Each row was made from one small tree. The marks that hang from a mark follow it in brackets, in alphabetical order. Every link used is in the known rows. Write each row's tree.
Known rows:
M{E{K{U} Z}}: [1.12 -1.24 0.86 -1.82 -4.57 -0.71 1.68 -0.25 -5.69 1.54 -1.83 -1.45 4.67 -0.90 3.58 1.61 -1.16 -2.86 -0.54 4.72 -1.80 -0.86]
K{T{Z} U}: [0.17 0.31 2.01 -1.88 -1.93 0.47 -0.03 -0.26 -0.06 0.85 -0.54 -0.77 -3.30 -1.24 4.43 -1.67 0.66 -2.63 -0.95 3.65 -0.52 -0.05]
E{K Z}: [0.43 -0.25 0.29 -0.97 -2.70 -0.60 0.20 0.03 -3.01 0.41 -1.78 -1.25 5.69 0.47 0.06 2.90 -1.14 -1.03 -0.65 -1.67 -3.05 -0.23]
K{T{L Z{E}} U}: [1.12 1.11 2.13 -4.37 -2.55 -0.25 2.57 -1.04 1.46 0.31 1.64 2.41 -3.92 -1.65 5.51 -2.14 -0.83 -4.28 -1.17 6.18 -1.07 -1.14]
M{E{Z}}: [1.68 -1.20 -0.30 0.07 -1.50 0.86 1.03 0.11 -3.48 0.89 -0.92 -0.81 3.79 -0.10 0.03 -0.66 -0.63 -2.05 0.15 2.82 -1.09 -1.19]
L{T}: [-3.55 0.02 -2.27 0.16 -1.04 0.10 -0.48 1.05 1.56 -0.65 0.39 -0.57 -0.21 0.27 -0.63 -1.34 -1.13 0.10 0.32 0.11 -0.32 -0.96]
K{T{L Z} U}: [0.11 0.50 2.25 -3.52 -1.64 0.27 0.31 -1.57 -0.30 1.24 0.51 2.84 -3.94 -1.70 5.00 -1.34 -0.94 -3.30 -0.86 4.31 -1.49 -0.11]
M{E{K}}: [1.58 -1.24 -0.74 -1.55 -1.87 0.40 1.58 0.24 -4.98 0.99 0.19 -1.00 0.83 0.41 0.08 1.91 -0.81 -1.12 -0.44 2.63 0.02 -0.58]
T{K{U} Z{E}}: [1.23 1.00 -0.88 -3.58 -1.53 -2.04 2.40 0.76 0.87 0.98 2.67 -5.24 -3.89 -2.16 6.57 0.88 1.15 -3.24 0.31 4.21 -0.39 -0.68]
L{T{Z{E}} U{K}}: [2.36 0.73 -5.54 -5.73 -5.41 -1.89 0.38 2.54 0.05 -1.44 4.56 -2.81 -0.99 0.11 1.16 1.15 -1.48 -3.15 1.10 2.22 -2.15 -2.70]
L{U{K{T}}}: [4.78 0.26 1.06 -2.94 -4.67 -0.01 0.01 0.26 -3.33 -1.00 0.11 -0.13 0.30 0.56 -0.29 1.83 -0.51 -0.81 0.04 1.29 -1.00 -1.01]
T{K{U} L Z{E}}: [1.26 0.97 -0.71 -5.42 -1.15 -2.17 2.73 -0.43 0.67 1.37 3.76 -1.63 -4.43 -2.46 7.16 1.12 -0.41 -3.96 0.30 4.77 -1.32 -0.61]
T{K L{U} Z{E}}: [6.15 0.67 -2.42 -6.25 -1.67 -2.12 1.81 0.82 0.10 0.39 4.26 -1.89 -4.06 -0.78 3.58 1.38 -1.41 -3.42 0.80 2.80 -1.99 -1.21]
M{E{K{T} Z}}: [2.06 -1.12 2.10 -0.69 -4.02 1.78 2.12 -0.24 -5.68 0.88 -2.66 -1.06 4.39 0.76 -0.15 0.78 -1.10 -2.47 -1.25 2.83 -1.79 -1.15]
K{U}: [-0.76 0.11 1.18 -0.64 -1.50 -1.14 0.18 -0.40 0.06 0.38 -0.70 0.03 -0.52 -1.37 3.44 -0.56 0.11 -0.69 -0.16 2.96 0.23 0.06]
K{T U}: [-0.44 0.38 3.82 -0.15 -2.40 0.33 0.79 -0.80 -0.17 0.15 -2.04 0.55 -1.42 -0.85 3.12 -1.83 0.35 -0.91 -1.06 3.82 0.48 -0.04]
U{K}: [0.32 0.10 -1.02 -1.91 -1.80 -0.49 -0.04 -0.28 -2.77 -0.08 1.64 -0.26 1.25 -0.10 0.18 3.32 0.35 -0.35 0.55 -0.25 -0.99 -0.35]
L{T{K Z{E}} U}: [2.46 0.64 -5.05 -4.28 -3.30 -1.91 0.94 3.28 1.98 -0.71 3.64 -6.07 -3.62 -0.19 2.44 -0.15 -1.16 -2.52 0.98 2.24 -1.39 -2.04]
L{T U}: [0.61 0.00 -2.82 -1.13 -3.06 -0.92 -1.12 2.12 1.05 -1.38 0.28 -0.92 -0.36 0.59 -0.92 -1.63 -2.08 -0.11 0.34 0.84 -0.67 -1.40]
L{T{Z} U}: [1.26 -0.12 -4.61 -2.86 -2.64 -0.82 -1.96 2.52 0.97 -0.71 1.75 -2.02 -2.17 0.13 0.48 -1.33 -1.64 -1.80 0.63 0.69 -1.64 -1.47]
K{T}: [0.33 0.33 2.65 0.45 -1.04 1.45 0.63 -0.30 0.10 -0.38 -1.45 0.45 -0.81 0.50 -0.25 -1.21 0.11 -0.29 -0.87 0.96 0.20 -0.17]

Write each row's tree:
[5.03 0.23 0.50 -4.26 -2.25 0.39 -0.59 -0.21 -0.89 0.15 1.06 2.59 -3.48 0.03 1.36 -0.95 -1.86 -2.70 -0.47 2.18 -2.11 -0.62] | K{T{L{U} Z}}
[5.54 0.82 2.17 -4.86 -4.94 -0.76 2.78 -0.25 -1.32 -1.21 0.27 2.73 -0.18 0.86 0.73 0.73 -3.10 -2.15 -1.55 3.32 -1.45 -1.36] | Z{E{K{T{L{U}}}}}
[0.76 0.19 3.02 -2.30 -3.20 0.70 1.26 -1.65 -3.34 0.50 -2.20 2.99 4.33 0.32 0.10 1.77 -2.54 -1.97 -1.57 -0.05 -3.70 -0.42] | E{K{T{L}} Z}
[1.49 0.90 2.54 -1.65 -3.28 0.44 3.22 0.08 -0.46 -0.91 -0.67 -0.60 0.64 0.89 0.18 0.80 -0.55 -1.31 -1.60 1.95 -0.21 -0.87] | Z{E{K{T}}}
[6.18 1.05 -0.72 -5.42 -5.36 -0.45 1.46 1.23 -1.47 -1.10 2.79 -1.82 -1.49 0.29 1.51 1.15 -0.17 -3.51 -0.08 2.99 -1.70 -1.95] | L{U{K{T{Z{E}}}}}
[5.02 0.06 -3.04 -6.81 -3.17 -1.63 -1.13 -0.15 -3.62 0.35 4.02 1.75 -1.41 -0.71 1.87 3.53 -1.77 -3.01 1.07 0.79 -3.30 -0.78] | T{L{U{K}} Z}
[2.25 -1.07 0.02 -2.85 -2.62 1.91 1.28 0.29 -5.02 1.58 0.30 -1.86 -1.88 0.44 1.04 0.89 -0.27 -3.01 -0.94 3.32 -0.76 -0.82] | M{E{K{T{Z}}}}
[5.31 0.19 -0.72 -4.66 -4.34 -0.10 -0.80 0.74 -3.46 -0.36 1.69 -1.37 -1.64 0.17 0.91 2.16 -0.19 -2.51 0.16 1.09 -2.08 -1.11] | L{U{K{T{Z}}}}
[1.12 0.40 -0.14 -3.25 -2.38 1.07 -0.17 -0.36 -2.83 0.41 1.81 -1.16 -1.57 -0.19 1.12 2.25 0.70 -2.33 0.10 0.47 -1.88 -0.60] | U{K{T{Z}}}
[-2.50 0.81 -2.99 -4.15 -4.50 -1.98 1.44 1.46 1.15 -0.09 2.05 -2.84 -1.16 -0.98 4.50 0.41 -1.43 -3.38 -0.70 3.84 -1.69 -1.56] | L{T{Z{E{K{U}}}}}
[2.31 0.46 -4.67 -5.15 -5.05 -1.87 0.64 2.86 0.74 -1.21 2.58 -3.17 -0.72 0.65 1.03 0.74 -2.40 -2.83 -0.25 1.63 -2.19 -2.21] | L{T{Z{E{K}}} U}
[-0.27 -0.12 1.51 -1.67 -4.05 -1.71 0.45 -0.36 -3.06 0.71 -2.57 -1.11 5.33 -0.85 3.36 2.54 -1.10 -1.80 -0.91 1.02 -2.83 -0.03] | E{K{U} Z}
[-0.29 0.39 3.95 -3.14 -3.43 -0.44 1.44 -1.99 -2.52 0.62 -1.48 3.48 -0.49 -0.82 3.66 1.26 -1.84 -1.70 -1.69 3.45 -1.38 0.07] | E{K{T{L} U}}
[0.33 0.35 1.96 -3.15 -3.50 -0.11 0.33 -0.23 -2.38 1.11 -0.95 -1.51 -1.96 -0.84 4.40 1.31 0.00 -2.66 -1.57 2.76 -1.61 0.08] | E{K{T{Z} U}}
[2.17 1.21 -0.09 -5.77 -2.81 0.33 2.53 -1.12 -1.30 0.02 3.98 2.17 -2.09 -0.51 2.28 1.58 -0.76 -4.01 -0.33 3.09 -2.20 -1.47] | U{K{T{L Z{E}}}}
[-0.06 0.30 4.25 -2.81 -4.63 -0.33 1.41 -2.06 -3.40 0.74 -2.86 2.92 3.83 -0.81 3.58 1.32 -2.44 -2.67 -1.71 2.75 -3.56 -0.33] | E{K{T{L} U} Z}
[-3.20 0.17 -3.14 -2.52 -1.66 -1.44 -0.44 1.46 0.64 1.12 2.00 -5.48 -4.11 -1.92 5.30 0.30 0.16 -2.18 0.75 2.69 -1.24 -0.55] | L{T{K{U} Z}}
[4.49 0.20 -1.30 -5.28 -3.52 -1.66 -0.37 -0.66 -3.72 -0.46 2.54 3.12 0.42 -0.37 0.66 3.27 -2.25 -1.31 0.81 0.97 -2.10 -0.80] | T{L{U{K}}}
[1.04 0.09 -1.96 -4.02 1.09 -0.47 0.30 -0.41 -1.29 1.68 3.33 -1.21 -3.95 -1.22 3.13 2.27 -0.50 -2.23 0.76 0.29 -2.06 0.20] | T{K L Z}
[1.54 0.72 -1.68 -4.39 -0.20 -0.64 1.89 -0.40 1.55 0.36 3.76 2.04 -2.48 -0.76 2.39 -0.28 -1.22 -3.40 0.11 2.44 -1.55 -0.96] | T{L Z{E}}
[0.37 0.20 -0.89 -2.87 -0.73 -1.52 -0.04 0.40 -0.95 1.85 1.57 -4.89 -3.82 -2.17 5.96 1.70 1.22 -2.30 0.51 2.44 -0.89 0.08] | T{K{U} Z}
[-0.36 0.40 4.02 -1.85 -1.97 0.08 1.07 -2.02 -0.34 0.39 -0.99 4.12 -1.93 -1.39 3.59 -1.54 -1.22 -1.61 -1.20 4.61 -0.50 -0.07] | K{T{L} U}
[0.12 0.12 4.16 -1.09 -4.93 -0.21 1.03 -0.81 -3.07 0.45 -3.78 -0.79 4.41 -0.49 3.00 1.19 -0.82 -1.99 -1.87 2.20 -2.58 -0.20] | E{K{T U} Z}
[0.90 0.78 -0.54 -6.19 -3.12 -2.14 2.41 -0.80 -0.66 0.82 2.59 1.38 -1.63 -1.63 5.84 2.04 -1.70 -4.31 -1.00 4.28 -2.21 -0.72] | T{L Z{E{K{U}}}}
[1.80 -1.41 -0.41 -1.27 -3.19 0.27 1.53 0.01 -5.78 1.13 -1.13 -1.52 5.21 0.41 0.08 2.03 -1.22 -2.16 -0.32 1.85 -2.13 -0.95] | M{E{K Z}}
[4.70 -0.17 -2.06 -4.91 -1.35 -1.11 -1.17 0.22 -0.94 0.46 2.47 2.24 -2.54 -0.54 1.76 0.36 -2.12 -2.49 0.40 1.15 -2.29 -0.56] | T{L{U} Z}
[1.86 -0.95 1.93 -1.16 -2.80 1.78 2.08 -0.15 -4.96 0.73 -1.29 -0.70 0.08 0.80 -0.19 0.55 -0.57 -1.39 -1.21 3.68 0.14 -0.76] | M{E{K{T}}}
[1.78 0.92 0.71 -2.05 -1.52 1.00 2.10 0.61 1.90 -0.36 1.35 -1.19 -2.76 0.17 1.54 -1.77 0.43 -2.80 -0.76 2.60 -0.31 -1.22] | K{T{Z{E}}}
